Each row was made from one small tree. The marks that hang from a mark follow it in brackets, in the order of their numbers. Every link used is in the known rows. Write each row's tree.
In the rows, 128 means zero.
Known rows
Q_282{Q_920{Q_200{Q_576 Q_669}}}: [143 124 106 125 133 114 115 126 151 167 141 122 129  73 106  98 106 106
 125  99 114]
Q_576{Q_920{Q_200{Q_669}}}: [146 124 110 124 111 137 149 105 125 159 162 132 125 101 120 109 132 135
 130  91 112]
Q_576{Q_200{Q_669 Q_920}}: [145 143 110 142 117 127 166 127 146 173 174 134 117 126 119  98 115 134
 116 127  79]
Q_200{Q_282 Q_576 Q_803{Q_603 Q_669} Q_920}: [125 121 147 152 133 109 122 130 169 186 172 110 160  93 113 113  93 108
 133 132  85]
Q_282{Q_920{Q_200{Q_803}}}: [120 132 111 123 140 118  94 139 143 120 143 137 141 108 102 110 111 104
 138 105 128]
Q_603{Q_803{Q_669}}: [ 99  84 145 131 146 103 175 112 138 155 145 119 155 121 146 147 121 129
 126 106 128]
Q_576{Q_200{Q_282 Q_803{Q_669}} Q_920}: [136 122 149 143 122 107 163  90 173 152 179 133 130 107 102 100 134 137
 123 106  97]
Q_803{Q_669}: [121 106 158 133 130 110 140 115 138 136 140 109 129 133 139 138 127 119
 120 111 133]
Q_200{Q_282}: [136 141 112 134 125 139 140 121 144 155 126 118 129 113 131 127 132 139
 121 155 119]
Q_282{Q_920{Q_200{Q_669{Q_603}}}}: [141 131 108 123 128 130 114 132 123 163 164 135 146  82 129 104 128 121
 155 118 115]
Q_603{Q_803}: [102 105 117 126 143 120 163 124 128 147 133 138 152 115 135 136 123 137
 134 122 123]
Q_576{Q_920{Q_200{Q_282 Q_669{Q_603}}}}: [159 138 102 131 113 148 157  98 130 189 175 132 144  64 128 110 147 145
 149 125  94]
Q_920{Q_200{Q_803}}: [125 132 124 130 146 122 110 119 136 110 134 144 131  86 107 138 122 105
 133 106 117]
Q_576{Q_200 Q_920}: [150 135 134 128 103 129 158 114 138 132 165 147 122 128 100  90 135 145
 131  97 108]
Q_282{Q_920{Q_200}}: [137 138 110 118 120 133 109 142 134 136 140 121 134 120 114 107 116 114
 133 109 135]
Q_669{Q_603{Q_803}}: [111 108 125 126 149 121 159 125 118 148 149 150 171  92 142 138 131 137
 162 130 115]
Q_282{Q_920{Q_200{Q_576 Q_669{Q_603} Q_803}}}: [134 119 115 131 158  99  94 122 148 154 160 150 153  38 104  99 111  94
 159 102  97]
Q_200{Q_282 Q_576{Q_920} Q_803{Q_603 Q_669}}: [130 106 159 144 124 107 122 105 159 168 168 121 160  80 101  99 115 127
 145 101 102]
Q_920{Q_200{Q_282 Q_576 Q_669{Q_603{Q_803}}}}: [138 116 100 136 156 122 175  93 148 205 151 140 163   4 127 137 126 126
 145 129  81]
Q_282{Q_920{Q_200{Q_576}}}: [145 132 119 119 131 118 108 136 152 143 135 121 136  89  96 104 105  99
 130  97 126]

Which tree is each row?
[155 146 106 126 105 151 154 109 144 162 153 119 134 103 112 115 136 138
 127 118 115] : Q_576{Q_920{Q_200{Q_282}}}
[121 110 108 129 151 128 166 107 116 171 160 151 159  48 140 139 132 133
 156 112  99] : Q_920{Q_200{Q_669{Q_603{Q_803}}}}
[120 144 100 141 137 125 141 136 160 168 155 123 144 134 124 122 110 121
 124 161  94] : Q_200{Q_282 Q_803 Q_920}
[127 133  88 130 121 130 133 131 149 193 142 113 133 120 138  92 124 144
 122 156 118] : Q_200{Q_282{Q_920} Q_669}
[141 143  94 141 124 139 161 129 140 211 175 118 149 106 150 115 126 137
 140 174  81] : Q_200{Q_282 Q_669{Q_603} Q_920}
[133 154 120 143 116 131  98 143 151 149 161 150 144  93  91  69 115 144
 148 137  99] : Q_576{Q_200{Q_282{Q_920} Q_803{Q_603}}}
[138 120 101 138 123 129 209  92 143 204 191 159 157  62 126  93 145 173
 153 128  75] : Q_576{Q_200{Q_282 Q_669{Q_603{Q_803}}} Q_920}
[156 141 107 140 103 136 177  95 155 184 169 137 116  99 113  84 142 163
 118 127  87] : Q_576{Q_200{Q_282 Q_669} Q_920}
[123 104 159 142 159  83 131 123 159 155 180 125 164  98 121 130 102  85
 149 114  90] : Q_200{Q_576 Q_803{Q_669{Q_603}} Q_920}
[156 130 131 134 112 127 162 103 127 157 188 159 131  89 115  85 147 152
 154 106  88] : Q_576{Q_200{Q_669{Q_603}} Q_920}
[130 109 173 141 143 103  92 113 145 128 150 131 146  47  96 129 104  93
 141  74 107] : Q_920{Q_200{Q_576 Q_803{Q_603 Q_669}}}
[128 124 138 140 144 114 132  98 163 147 145 114 133  79 121 147 124 107
 116 115 112] : Q_920{Q_200{Q_282 Q_803{Q_669}}}
[123 108 145 137 156  85 113 119 176 168 160 119 165  74 119 108 114 103
 149 130 109] : Q_200{Q_282{Q_920} Q_576 Q_803{Q_669{Q_603}}}
[116 115 125 137 156 110 117 114 124 138 154 158 144  77 135 124 134 125
 159 134 100] : Q_200{Q_669{Q_603} Q_803}
[145 147  95 137 114 129 147 123 161 184 155 128 119 103 118  76 127 150
 116 144  98] : Q_576{Q_200{Q_282{Q_920} Q_669}}
[129 105 160 136 157  88 117  99 164 123 141 124 134  62 100 144 109  80
 121  78 112] : Q_920{Q_200{Q_576 Q_803{Q_669}}}
[131 148 107 138 130 118 125 130 170 145 152 144 132 107  97  84 119 132
 129 140 103] : Q_576{Q_200{Q_282{Q_920} Q_803}}
[118 101 105 137 155 106 180 126 140 208 177 140 175  76 137 120 105 121
 152 130  76] : Q_200{Q_576 Q_669{Q_603{Q_803}} Q_920}
[134 133  96 132 126 131 129 131 138 194 158 124 149  97 145  92 134 144
 150 163 109] : Q_200{Q_282{Q_920} Q_669{Q_603}}
[132 119 119 136 159 102 113 102 153 140 135 145 126  39  98 127 113  97
 124  95  96] : Q_920{Q_200{Q_576 Q_669 Q_803}}
[133 105 161 130 136 108 133 100 135 128 187 138 156  87 116 127 133 109
 160  78 111] : Q_576{Q_920{Q_200{Q_803{Q_669{Q_603}}}}}
